Known rows, with every step that occurs
kivur/fegu: [ 21  38   1  -9 -20 -17 -10  -7  18   6   4   0   7  -2   5  11  15  21
 -10  -3  10   2  16  13  -9   2   1  10  -3   2   7]
zifam/gado/fizifir: [-12  35  15  17 -18  -5  -5 -16  -1 -13  10  14   1  -8   3  10  -5   7
  17 -10   9  -5  23   8  16   4   6  -2 -16   8  18]
tesul/zifam/gado/lezes: [-25   1   5  22 -12 -16 -12 -12 -10 -13  -3   6  28  -1   3  17   4   9
  15 -10  -4   0   5   5  15 -18  -5  -4   2  20  25]
tesul/fizifir/gado: [-17  19 -20  25  -3  15   2 -10 -18   7  -3   5  26  32  -8 -38   7  -4
   7  12 -13   3   3  -4 -25   2   9   3   6  -5  18]
gosi/lezes: [ 30   5  11  -1   6  11 -25   0   5 -12   6   6   2   2 -23 -14   3 -10
  14 -16   4   1  -2  34   2  13  18  -7  10  -6 -16]
fizifir/raba/fegu/kivur: [ 23 -28  13 -36  -2   7  11   0 -10   5   9   2  -4   4 -14 -27   3  32
  17   4   9  -9  -2  -1  -7  -2  20  -3 -22  -1 -38]
tesul/fizifir/gado/lezes/gosi: [-20  13 -14  25  -8  25  -3  -8 -14  -1  -3  10  17  34  -8 -37  -1  -3
  24   7 -25  14   9 -14 -18   8  20  -6  18  -5  27]
fizifir/tesul/zifam/gado/lezes: [-21   2 -11  17  -6   1  22   2 -17 -22 -12   7  28   2 -37  -7   3   4
  15   0  -3 -11  24  18  12 -13   6   2   6  23  11]
zifam/tesul/lezes/gado: [-16  -7   9   7 -21  -3 -19 -18 -24  47 -22  16   9  16  27 -40  -6  -6
  11 -12  -1  -8  32   6   4  -2 -30 -18  28  -6  -5]
tesul/lezes/gado/fizifir: [-42  15  -1   6 -10  25  -8 -17  -7   6 -24   9   8  11 -15 -69 -16 -16
  17  -1  -4   0  11  -1   9  -5 -31  -6  27 -24   2]
gado/fizifir/raba/fegu: [  2  11  12 -30 -22  31   0   0   4 -12  21   9  -9   5  -9 -15 -17  15
  29   7  16  -2  12  -3  13  -4  16   6  11 -17 -23]
raba/fizifir/tesul/lezes: [-32  21 -18   6   8  12  17   3   3   1   0   5   8  11 -37 -49 -15  15
   5   8  -8 -26  20  29   9  -9  11  -5  16  -8   6]
tevo/fizifir/raba/fegu: [ 18 -22   8 -23 -11  10  13   5 -12   6  28  21   6  -7 -35 -24 -16  27
  16   5  29  -4  -6   7  -2  -3  21  -3  14  -3 -22]
tesul/zifam: [-18  14  -3   6   2   0  -5  -1  -9  -4 -12  -3  25  10  -3   3  -2  -2
   1  -2  -5  -4 -11   7   8 -26  -8  -1  12  10  -3]
lezes/gado/fizifir/tesul: [ -5  27 -14   2 -13  34  18 -12  -5 -22 -12   7  -2   1 -36 -41 -12 -15
  20   3  -4  -3  31  11  17   3 -19   5  30 -19 -26]
tesul/fizifir/kivur/fegu: [ -2  55  -9 -23 -10   2  15  -2  -4  -4  18   3  29  29 -11 -10  18   9
   1  11  -6  -6  13   4 -34   8  -2  11  13  -1  12]
gosi/lezes/gado/fizifir: [ 27  27   7   1  -5  33 -28 -16   4 -22   1  11  -6   3 -30 -36  -6 -20
  28 -18  -1   3  12  37  15  16  -2  -5  30 -25 -32]
tesul/zifam/gado/fizifir/kivur/fegu: [-14  63  12   2 -22 -14   1 -20  -6 -11   9   5  34   7  -4  22   1  13
  10  -4  16 -15  20  24  14 -22  -7   7   0  25  14]
fizifir/kivur: [  5   5   7 -29   4   5  30  -4 -14   1  21  -1   7   8 -11  11  -1  -1
   1  16  16 -16   6  11  -7   1  -6   8   6  16  -2]
lezes/gado/fizifir/kivur/fegu: [ 10  50   0 -24 -23  18  11 -23   1 -10  10   6   2   4 -14 -16  -6  -3
  14   5  11  -6  29  16   8   5 -31  11  27 -12 -18]
fizifir/kivur/fegu: [ 23  37   6 -35 -12  -9  22  -8   2   7  24  -3  13   5  -6  18  11  16
  -6  13  25 -16  19  21 -14   1  -5  14   2  17   4]
tesul/zifam/gado/fizifir: [-25  40   7  20 -13  -7  -7 -15 -10 -16  -2   7  26   3  -1  11  -6   4
  16  -9   2  -9  10  11  22 -23  -4  -1  -1  16  10]
fegu/kivur: [  1  10  12   1  20   3   0  -4 -18  13  -5  -6   0   8  -2 -15  -5  -1
   0  -8 -22 -17  -2   5   2   4  19   0 -43   9 -10]
gosi/lezes/gado/fizifir/tevo: [ 27  24   8  -1   0  34 -23  -9   0 -20 -15  15  -1   7 -27 -41  -1 -22
  29  -8  10   6  20  36  13   9  -9  -1  33 -26 -35]
raba/fegu: [ 15 -30  -3   3 -19   6  -1  -7  16 -15   2   5 -13  -9  -6  -6  -3  40
   4  -3  -4  -8   7 -18 -12  -5   2 -11   9   4  -2]
zifam/gado/fizifir/tesul/lezes/gosi: [-28  42  12  18 -15  11  13 -10  -7 -13 -15  18   5   3 -30 -31 -12   5
  23  -6   3 -10  37  10  16   3  14 -12  -3   9  16]
raba/fizifir/gado: [  0  18 -20  22   1   2   0 -19   1  15  18   2   1   9  -1 -17 -12  22
   3  11   7 -18  14  26   8  -8  14  -1   4   4  10]
gado/fizifir/tevo: [-17  31   8  -6  -1  28   2  10  -3  -4 -17   7  -2  14   6 -10 -12 -14
  16  17  15   1  23  -1  17 -12  -2  15  11 -11  -2]
tesul/lezes/gado/fizifir/raba: [-36   9   3 -14 -11  26  -2 -12 -13  11 -20   8  13  15 -21 -75 -11 -16
  25   5   8   3   7   5   9  -4 -27  -4  28 -29 -14]

Rows
[ -6 -27  -8  25 -11  11  -4 -15 -15  13   4   1   7   9   2  -9  -5  -3
  14  13  11   6  13   2   3   1  15   9   3  13  29]	fizifir/gado/lezes
[ 37   4   3   1  -1  15 -23 -15   4 -14  -5   9  -1  -3 -30 -36   6 -12
  17 -18  -1   5   4  37   3  17  -8 -12  24 -15 -33]	gosi/lezes/gado
[ -8 -11  11  -3  -9  17  -7   1   6 -14  -2   6 -15   4  -1  -1 -14   2
  23  -8 -19  16  10 -17  10   8  14 -15  17  -2  16]	gado/lezes/gosi
[-39  44   2   1  -5  42  14   5  -4 -11 -19   8   0  20 -42 -52 -31 -14
  23   4  -8  -7  28   7  18  -3  16  -2  22 -11   5]	gado/fizifir/tesul/lezes/gosi
[-31  32   8  20 -15   4  10 -11 -12 -11  -7  18  12  -1 -27 -26  -7   0
  19  -3   9 -13  35  16  14   2   8  -1  -8   8  21]	zifam/gado/fizifir/tesul/lezes
[-19  38  -4  -1  -7  35  16   7  -3 -19   2   5   0   9 -32 -17 -21 -15
  17   6  -1 -11  30  12  20   1  17  13  12  -7  -3]	gado/fizifir/tesul
[-30  -4 -10   6   5  18  23   8 -13   4 -27   5  19  11 -46 -57  -5  -8
   5  10   0 -11  17  16  -1  -4   3   0  11   1   6]	fizifir/tesul/lezes
[ 16 -22   7   3  -3   7  -1 -10  -1  -3  -1   2 -12  -5  -6 -18  -6  41
   4 -10 -20 -20   5 -15  -8  -3  17 -10 -23  10 -11]	raba/fegu/kivur
[-18  11  -6  17  -8   5  25   0 -14 -24 -20  10  22   6 -42 -12  -2   8
  20  -1  -6  -6  27  13  14 -12  12  -8  14  24   8]	fizifir/tesul/zifam/gado/lezes/gosi
[  6  10  10 -16   3   9  27   0 -24  11  35  15  14   1 -34  -3 -21  -1
   5  11  25 -18  -1  17  -1   1   8   3  14  14   0]	tevo/fizifir/kivur
[ -8  20   3   7 -18  -1 -18  -3 -20  29   2  17  13  29  34  -8   3  -1
  13 -14 -18  -6  30  -3  -9   6   1 -11  16  -5   2]	zifam/tesul/fizifir
[ 13  54  -3 -28  -6  -8  14 -13  16   5  41   2   3   5  -4  11  -4  34
  -3  10  12 -26  23  36   0  -3   2   7   9   6   6]	raba/fizifir/kivur/fegu
[-25  36   8  19  -7  -6  -1  -6 -13 -10 -20  10  30   8   2   5   1   3
  16   3  13  -6  16  10  20 -31 -10   2   3  15   8]	tesul/zifam/gado/fizifir/tevo
[ 16  34  -2   4  -3  38 -14 -11  -4 -30 -11  12  12   7 -51 -46  -9 -22
  31 -14  -3  -6  17  48  19   5  -2  -2  38 -17 -37]	gosi/lezes/gado/fizifir/tesul/zifam
[ -6  22  -5  -3  -8  28   6  -9  -5 -10 -26  11  -4   4  -6 -35  -6 -15
  19  11   8   5  26   0  15  -7 -34   6  29 -23 -24]	lezes/gado/fizifir/tevo
[-12  35   5  19 -18   4  15 -10  -8 -19   4  16   5  -6 -24  -1  -5   4
  19  -4  10 -11  35  15  18   5  12   3 -11  11  12]	zifam/gado/fizifir/tesul
[ -9  25 -20   2   7  10  21   1   8 -11  14   3  -2   3 -31 -22 -12  20
   5   7  -7 -25  23  29  11  -5  16  -2  12  -4  -4]	raba/fizifir/tesul
[-12  15  -8  12   6  14  27   9 -25  -1   3  14  30   2 -60 -23 -21  -5
   4   3   7 -15   4  25  10 -14  16   5  19  13  -4]	tevo/fizifir/tesul/zifam
[ 33  22  11 -20  -6  34 -22 -11   0 -17   7  13  -1   6 -34 -40  -5 -18
  35 -12  12   7   9  42  15  16   1  -4  29 -29 -47]	gosi/lezes/gado/fizifir/raba
[  7   1  -4  27  -3   9   9 -10 -25  24  15  15  15   0 -28 -22 -22  -3
   5   9  26  -6   0  18   2  -3  23   5   6  15  11]	tevo/fizifir/gado
[ 30  31  10 -13  -5  33 -11 -18  -2 -22  11  12  -1   7 -34 -30  -8 -20
  30 -11   7  -5  16  43  11  18  -5  -3  34 -16 -33]	gosi/lezes/gado/fizifir/kivur
[ 20 -17  16 -23  -1  12  12   2 -22  14  27  18   7  -5 -36 -33 -19  25
  15   1  18 -10  -9   8  -1  -1  31  -6  -8   1 -27]	tevo/fizifir/raba/fegu/kivur
[ -1 -15  -3  23 -13  18   0 -15 -10   8  -7   5  -2  13  -2 -16 -12   1
  20   9   3  10  15  -2   4   3  21  -5  11  14  26]	fizifir/gado/lezes/gosi
[-22  12   0   9   7  22  27   9 -19   8 -10  22  15   5 -67 -61 -28  -5
  10   4   5 -11  10  15   4  -1  21 -13  23   4   4]	tevo/fizifir/tesul/lezes/gosi
[-13  14 -12  19  -2  -3  28  -1 -16 -18 -18   7  32   3 -42 -10   7   4
   7   2   3 -16  21  24   8 -17   3   0   3  24  -2]	fizifir/tesul/zifam/gado
[-21   8  11  20 -12 -12  -8 -13  -5 -16  -8   7  20   2  -3  12  -2  12
  22 -14  -9   2   7   1  16 -17   0 -15   7  23  20]	tesul/zifam/gado/lezes/gosi
[ -5  15  -5  22 -20  -1 -15 -13 -31  42   0  17  18  36  31 -17   0  -2
  12  -2  -7  -7  35   2 -13   3   7  -7  13   6   9]	zifam/tesul/fizifir/gado
[ -8  12 -13  19  -6  12  -3 -18   4   6  18   7 -11  12  -2 -17 -21  22
  20   7  -6  -7  20  15  14  -3  24  -9  14   3  22]	raba/fizifir/gado/lezes/gosi
